What can hang from each mark:
nofif: bubuf
sasa: bubuf livo zezav
dopo: bubuf
bubuf: dopo lokulim nofif sasa zepin
zezav: dopo
livo: sasa

Known rows, with every way that one mark hangs from another:
[dopo [bubuf lokulim]]: [  8 -20   6  -9  24  15 -18   3  -3  13  -3  -9  11  12  21   3   1 -38
   9  -6  -3   1]
[nofif [bubuf sasa zepin]]: [ 24 -19  13  -1  -1  34  -6  14 -11  36  -7   1  17  -8  22   6 -12 -25
 -33 -17 -26   8]
[nofif [bubuf lokulim [sasa zezav] zepin]]: [ 54 -25  24 -14   7  35  -9 -10  -8  32  15  25   8 -18  28 -10 -21 -38
 -34 -18 -45   9]
[livo [sasa [zezav [dopo [bubuf zepin]]]]]: [ 12   0 -27  21  22   1 -15  15 -43   7  26   7   3  47  -9  -8 -13  -9
 -16  19 -42  -9]
[sasa [bubuf lokulim]]: [ 11 -13   0 -13  18  20 -13  -7   7  10  14   0 -14  -8  17  13   0 -17
  22  13 -20 -20]
[nofif [bubuf [sasa livo zezav] zepin]]: [ 32 -23   4  -3  37  24  22  -4   2  34  16  52   8  -3 -14 -16 -19  -8
 -41 -12 -25   4]
[livo [sasa [bubuf dopo lokulim nofif]]]: [ -2 -17   5 -50   4  55 -24 -28   1   9   9  -5   7 -27  20 -13 -17 -24
 -19  -3 -32  -3]
[livo [sasa [zezav dopo]]]: [ -8  11 -17   8   7 -15  -9  -9 -27 -20  39  23 -16  12 -27 -14 -14  23
 -17  31 -42  -4]
[dopo [bubuf lokulim nofif sasa]]: [  6 -34  19 -43   4  55 -20   5   7  21   9   2  10 -10  37  -3   3 -44
 -27 -28   3  17]
[nofif [bubuf lokulim sasa]]: [ 12 -23  26 -18   3  34 -11  -5   6  20   2   5   7 -30  30   4 -10 -31
 -22 -17 -28  15]
[zezav [dopo bubuf]]: [-11 -14   1   4  23  -5 -30  15 -22  -7   7  -5   1  23   3   9  -7  -6
  10  24   2   3]
[zezav [dopo [bubuf nofif]]]: [-10 -24   9 -11  18  22 -45   7 -15  -6   5  -6   1  23  13  -8 -26 -10
 -11  18  17  12]
[sasa [bubuf dopo zepin] livo zezav]: [ 34 -23  -3 -25  43  15  21 -24   3  18  22  50   8  -5 -15 -10 -17   2
   1   1 -15 -18]
[livo [sasa bubuf [zezav dopo]]]: [-11  12 -32  10  26  -6 -15  -8 -21 -11  51  29 -35  19 -28   0 -13  29
  -4  49 -47 -19]
[livo [sasa zezav]]: [  0  21 -26   8   9 -10  11 -11 -10  -2  28  23 -11  13 -26 -19  -6  15
 -23   7 -32  -2]
[livo [sasa [bubuf lokulim zepin]]]: [ 18  -9 -27   4   5  35  -1   5 -11  27   9 -18   0   9  13  14   7 -35
  -1   8 -59 -38]
[sasa bubuf [zezav dopo]]: [  8  -1  -8   0  27  -8 -25 -10 -14 -12  42  35 -37  14 -15   3 -19  27
  12  44 -20 -12]
[dopo [bubuf lokulim nofif sasa zepin]]: [ 32 -39  18 -33  -5  68 -14   9  -7  35   1  -8  23  -2  50   2   3 -61
 -32 -36 -11   3]
[dopo bubuf]: [ -8  -7  -5   2  26   5  -9  14  -6  13  -6  -4   8  22   0   2  -2 -15
   6  -1  12   8]
[bubuf lokulim]: [ 16 -13  12  -9  -3  13  -4  -8   4  -1   4  -4   3 -12  18   2   2 -23
   7  -4 -13  -5]
[zezav [dopo [bubuf lokulim nofif zepin]]]: [ 28 -43  19 -13   7  47 -48   6 -24  12  -3 -22  17  19  45  -2 -20 -54
  -9   6  -8  -4]
[bubuf lokulim nofif [sasa livo] zepin]: [ 31 -44  18 -31  -8  63  20  -7  16  25  13  16  18 -27  25 -10  11 -40
 -40 -34 -14 -12]

Rows:
[ 10 -12   0 -33  54   1  19 -32  14   5  32  60  -6 -16 -30 -13 -18  21
   5   5  -2  -5] : [sasa [bubuf dopo] livo zezav]
[ 43 -39  44 -41 -13  51 -10 -12 -10  33 -10  -2  40 -44  47  -1 -18 -51
 -29 -34 -41  19] : [nofif [bubuf dopo lokulim sasa zepin]]
[ 25 -16  -8  -9   7  48 -19   2  -4  23  -1  -5  -4  12  16   2 -19 -20
 -14   8  -3 -18] : [sasa [bubuf nofif zepin]]
[ 30 -45  17  -9  18  46  16   0   9  38  -1  18  24 -22  19  -2  -3 -42
 -30 -22 -31  -4] : [nofif [bubuf lokulim [sasa livo] zepin]]
[-20 -37  10 -25  27  34  -9   9   2   5  23  26   4   1  -3  -5   0  -4
 -28   5  18   7] : [zezav [dopo [bubuf nofif [sasa livo]]]]
[-13 -47  15 -21  31  20   3  11   1   4  28  25   9  -7   8   7  22 -27
  -4  -1  -9  -3] : [zezav [dopo [bubuf lokulim [sasa livo]]]]
[ 22 -36  31 -58  12  16  33 -37  17   2  40  58  17 -51   1 -18   5  -7
 -20 -38 -19   8] : [bubuf dopo lokulim [sasa livo zezav]]
[ 18 -38  44 -72 -29  56 -11 -25  10   6  11   7  22 -57  41  -9  -7 -31
 -33 -38  -8  23] : [bubuf dopo lokulim nofif sasa]
[-22   4 -29  -7  17  37 -14  -3   0  10  10  -1 -17  10  -6  -5 -11   2
 -21  15 -20  -9] : [livo [sasa [bubuf nofif]]]
[ 34 -21   2 -26   8  43 -11   7 -13  32  18  27   7  16  16 -14 -13 -26
 -43 -29  -3  13] : [dopo [bubuf nofif [sasa zezav] zepin]]
[ 24 -31  10 -46  51  15  13 -42  17   3  35  52  -2 -28 -11 -11 -12  -3
  12   0 -17 -11] : [sasa [bubuf dopo lokulim] livo zezav]
[ -2 -12 -15   0  56 -11   0 -15   1 -14  47  55 -34  10 -33  -2 -17  33
   9  44 -11 -21] : [sasa bubuf livo [zezav dopo]]
[ 13 -26  -2  -6   1  24  38  11   8  26  13  23  14 -11  -2   8  25 -12
 -27 -25 -11 -16] : [bubuf [sasa livo] zepin]
[  0 -17   7 -13  19  -4  19 -11   2 -12  57  64 -14 -13 -25  -5   5  27
 -22  11 -14   0] : [bubuf [sasa livo [zezav dopo]]]
[  5 -16  14 -47   9  42 -27 -25   4   9   1   5   3 -22  13  -9 -28  -4
  -5   1   7   9] : [sasa [bubuf dopo nofif]]
[ 25 -31  28 -42 -16  35 -25 -25  -7 -14  47  36 -17 -29  25 -12 -15 -11
 -36   3 -24  11] : [bubuf lokulim nofif [sasa [zezav dopo]]]
[ 16 -15  33 -38  11  16  -6 -25  -6  12  17  44  14 -37   5 -16 -35   1
 -36 -20 -22  41] : [nofif [bubuf dopo [sasa zezav]]]
[  5 -13   0   3  34 -16   6 -14  -4 -19  39  48 -15   5 -32 -16 -11  26
  -3  28  -6  -7] : [sasa livo [zezav dopo]]
[  2 -20  34 -37  -2  25  -9 -10   1  15  -7  14  26 -40  16  -3 -21 -10
 -27 -23 -16  38] : [nofif [bubuf dopo sasa]]
[  8 -19   4 -32  19  27  23 -19  20   8  36  61 -10 -18 -20 -27  -5  14
 -45 -18   7  14] : [bubuf nofif [sasa livo zezav]]
[ 22 -28 -11  12  53  -3  -1   9 -23   7  24  36   7  37 -20 -10 -16  -3
  -2  20  -5 -15] : [sasa livo [zezav [dopo [bubuf zepin]]]]
[ 16 -31  26 -59   5  52 -31 -32  13   7   4   3   6 -35  33  -8 -25 -29
  -3  -7  -9   4] : [sasa [bubuf dopo lokulim nofif]]
[ 41 -35  38 -26   4  39 -21 -18 -12  23 -26 -13  42 -27  41  -9 -35 -53
 -12 -19 -34  10] : [nofif [bubuf dopo lokulim zepin]]
[ 43 -16  22 -40 -21  19  14 -14 -12  15  22  36  19 -27  13 -10  -5  -8
 -30 -36 -26  11] : [bubuf dopo [sasa zezav] zepin]
[ 27 -26   4  -3   6   6  22   0  -9   3  44  55  -6  -7 -16  -3   4  10
 -26   5 -25 -15] : [bubuf [sasa livo [zezav dopo]] zepin]
[ 29 -23  14 -39   0  52 -22 -17  -6  21  -7  -3  16 -12  28  -4 -30 -22
 -14  -7  -5  -4] : [sasa [bubuf dopo nofif zepin]]
[  8 -45  42 -50  23  37  10 -26  18  19   2  27  31 -55  12 -12  -9 -29
 -27 -30 -19  20] : [nofif [bubuf dopo lokulim [sasa livo]]]
[  8 -20  21 -46  18   6  39 -25  13   4  34  64  11 -38 -19 -18   1  15
 -28 -31  -7  13] : [bubuf dopo [sasa livo zezav]]
